Each row was made from one walk, in order. Every step used is in the known rows, and no mark comes twice. Write each row's walk.
In the rows, zero is written as 128.
Known rows
punodo > valide > borenol: [139 178 140 191 130 199 133 140 158 151 111 139 146  46 122 132 122 113
 111 143 135 145  87]
timeg > napeg > kupi: [112 150 137 161 107  93 175 154 105 101 135 179 179  69 139 109 139 145
 101 112 114 153 200]
punodo > valide: [166 165 120 149 156 174 139 133 161 145 109 130 140  68 144 139 123 135
 120 138 113 149 124]
paseme > gedabif > kupi > napeg: [138 116 116 108 124 110  68 141  62  84 125 129 127  53 136 125  99 139
 141  81 146  79 192]
kupi > gedabif > paseme > punodo > valide: [ 95 157 100 167 132 166 116 104 165 184 115 104 107 172 166 125 148 107
 114 127  99 146  67]
gedabif > kupi > napeg: [151 114  98 111 123 122 118 129  62  96 131 146 110  54 114 136  94 143
 110  84 115 115 162]
borenol > valide: [123 123 132 135 142 156 175 119  97 106 113 149 196  51 125 116 106 105
 131 135 128 138 117]
napeg > timeg > punodo > valide: [125 177 130 131 194 157 157 117 131 143 135 110 153  75 129 136 165 118
 113 129 163 156  83]
kupi > gedabif > paseme > punodo: [ 88 135 108 135 147 151 125 103 135 167 110 104 127 178 166 118 130 107
 121 131  96 134  89]
kupi > gedabif > paseme > punodo > timeg > napeg: [ 48 136 110 154 120 141 142 108 141 131 114 108 139 196 157 103 131 109
 100 130 103 134 127]
punodo > timeg > napeg > kupi > gedabif: [ 79 157 121 170  95 133 163 150 126  93 123 166 143 132 132 116 132 148
  83 117 107 123 174]
kupi > gedabif: [134 142 122 137 169 155 124 144 143 152  99 133 134 111 153 145 113 117
 125 141 102 114 138]
paseme > punodo: [133 127 144 108 151 154 171 114 101 114 127 105 148 123 164  85 113 114
 141 125  99 153 133]
punodo > paseme > gedabif > kupi: [130 102 100  35 147 140 112 141  82  83 118 101 158  84 159 109  85  94
 179 120 137  83 185]
kupi > napeg: [142 128 118 140 153 141 147 132 114 110 115 157 132  66 120 126 114 152
 113 107 125 152 173]
gedabif > paseme > punodo > timeg > napeg: [ 66 125 118 122 121 143 171  89 116  98 120 100 172 175 149  83 118 125
  96 130 109 151 134]
napeg > kupi > gedabif > paseme > punodo: [ 84 157 105 155 101 136 137 111 110 160 133 145 115 174 156 117 159 137
 100 103  88 140  78]
kupi > gedabif > paseme > punodo > valide > borenol: [ 73 168 115 202 113 184 109 109 159 190 117 110 112 153 147 121 146  90
 108 132 115 143  36]
valide > borenol: [126 150 153 152 148 179 143 140 115 128 106 140 176  54 119 123  98 111
 114 147 133 129 111]
kupi > gedabif > paseme: [106 142 100 133 165 149 108 116 151 171  92 125 144 141 152 155 120 123
 109 144 105 116 107]
timeg > punodo > valide: [157 173 123 112 169 204 149 113 144 145 141 108 157 106 142  94 150 139
 110 129 149 147  86]
paseme > punodo > valide > borenol: [116 168 148 187 112 195 153 122 133 143 135 113 129  96 143  87 132  95
 125 125 122 166  72]

Write each row's walk
[115 120 118 124 141  79  74 144  55  85 124 129 125  32 126 154 113 124
 143  80 157  87 186]
paseme > gedabif > kupi > napeg > timeg
[ 90 127 110  94 138 177 162  75 114 109 109  89 153 184 149  97 110 137
 101 133 101 140  94]
gedabif > paseme > punodo > timeg
[150 120 126  80 141 120  73 141  68  93 115 107 158  65 155 129  86 125
 150 109 133  63 174]
paseme > gedabif > kupi
[ 99 136 119  57 212 154 190 116 104 116 132 103 174  97 133 113 145  92
 143 140 164 154 116]
napeg > timeg > punodo > paseme
[118  97  92  61 132 133 106 141  77  76 127 121 130  73 142 107  96 107
 171  96 149  97 198]
punodo > paseme > gedabif > kupi > napeg
[ 56 140 113 139  85 131 179  93 100  97 135 126 160 179 143  82 141 146
  84 110 104 157 123]
gedabif > paseme > punodo > timeg > napeg > kupi
[108 129 120  99 150 102  81 127  45  88 148 110 133  59 124 124 134 128
 134  73 185  86 154]
paseme > gedabif > kupi > napeg > timeg > punodo
[ 58 156 102 166  93 129 150 128 133 108 114 159 150 156 130 128 138 153
  68 122 108 124 149]
punodo > timeg > napeg > kupi > gedabif > paseme
[125 121 103 128 142  87 123 130  57  98 129 148 107  30 102 169 110 125
 112  83 128 122 151]
gedabif > kupi > napeg > timeg
[ 77 141 139 144  84 137 202 120  92  71 147 135 149 149 146  63 134 138
 101 104 100 156 163]
paseme > punodo > timeg > napeg > kupi
[125 162 118 154 120 139 136 147 118 147 122 172 121 113 144 140 144 146
 108 113  95 122 124]
napeg > kupi > gedabif
[101 114  87  72 155 122 151 116  53  92 154 123 116  69 105 121 130 106
 126  82 160 133 131]
gedabif > kupi > napeg > timeg > punodo > paseme
[113 168 116 165 171 143 151 119 123 131 145 138 117  61 104 132 175 137
 102  96 173 174 110]
kupi > napeg > timeg > punodo > valide
[ 91 162 123 171 114 185 136  92 140 162 122 103 144 127 143 103 138 104
 107 131 123 164  44]
gedabif > paseme > punodo > valide > borenol
[ 91 178 132 197 151 161 146 124 120 136 147 144 123  44  85 127 174 120
  96 101 190 172  80]
kupi > napeg > timeg > punodo > valide > borenol
[ 61 149 131 169  80 136 181 132 107  94 146 138 123 173 152  74 143 125
 101 103  95 145 151]
paseme > punodo > timeg > napeg > kupi > gedabif
[ 80 129 116  96 183 129 145 126  93  95 142 120 147  79 122 106 158 112
 153  99 198 144 166]
kupi > napeg > timeg > punodo > paseme > gedabif
[ 69 157 100 145  90 159 144 101 114 136 128 137 107 203 147 114 149 151
  86 106  87 129  74]
napeg > kupi > gedabif > paseme > punodo > timeg
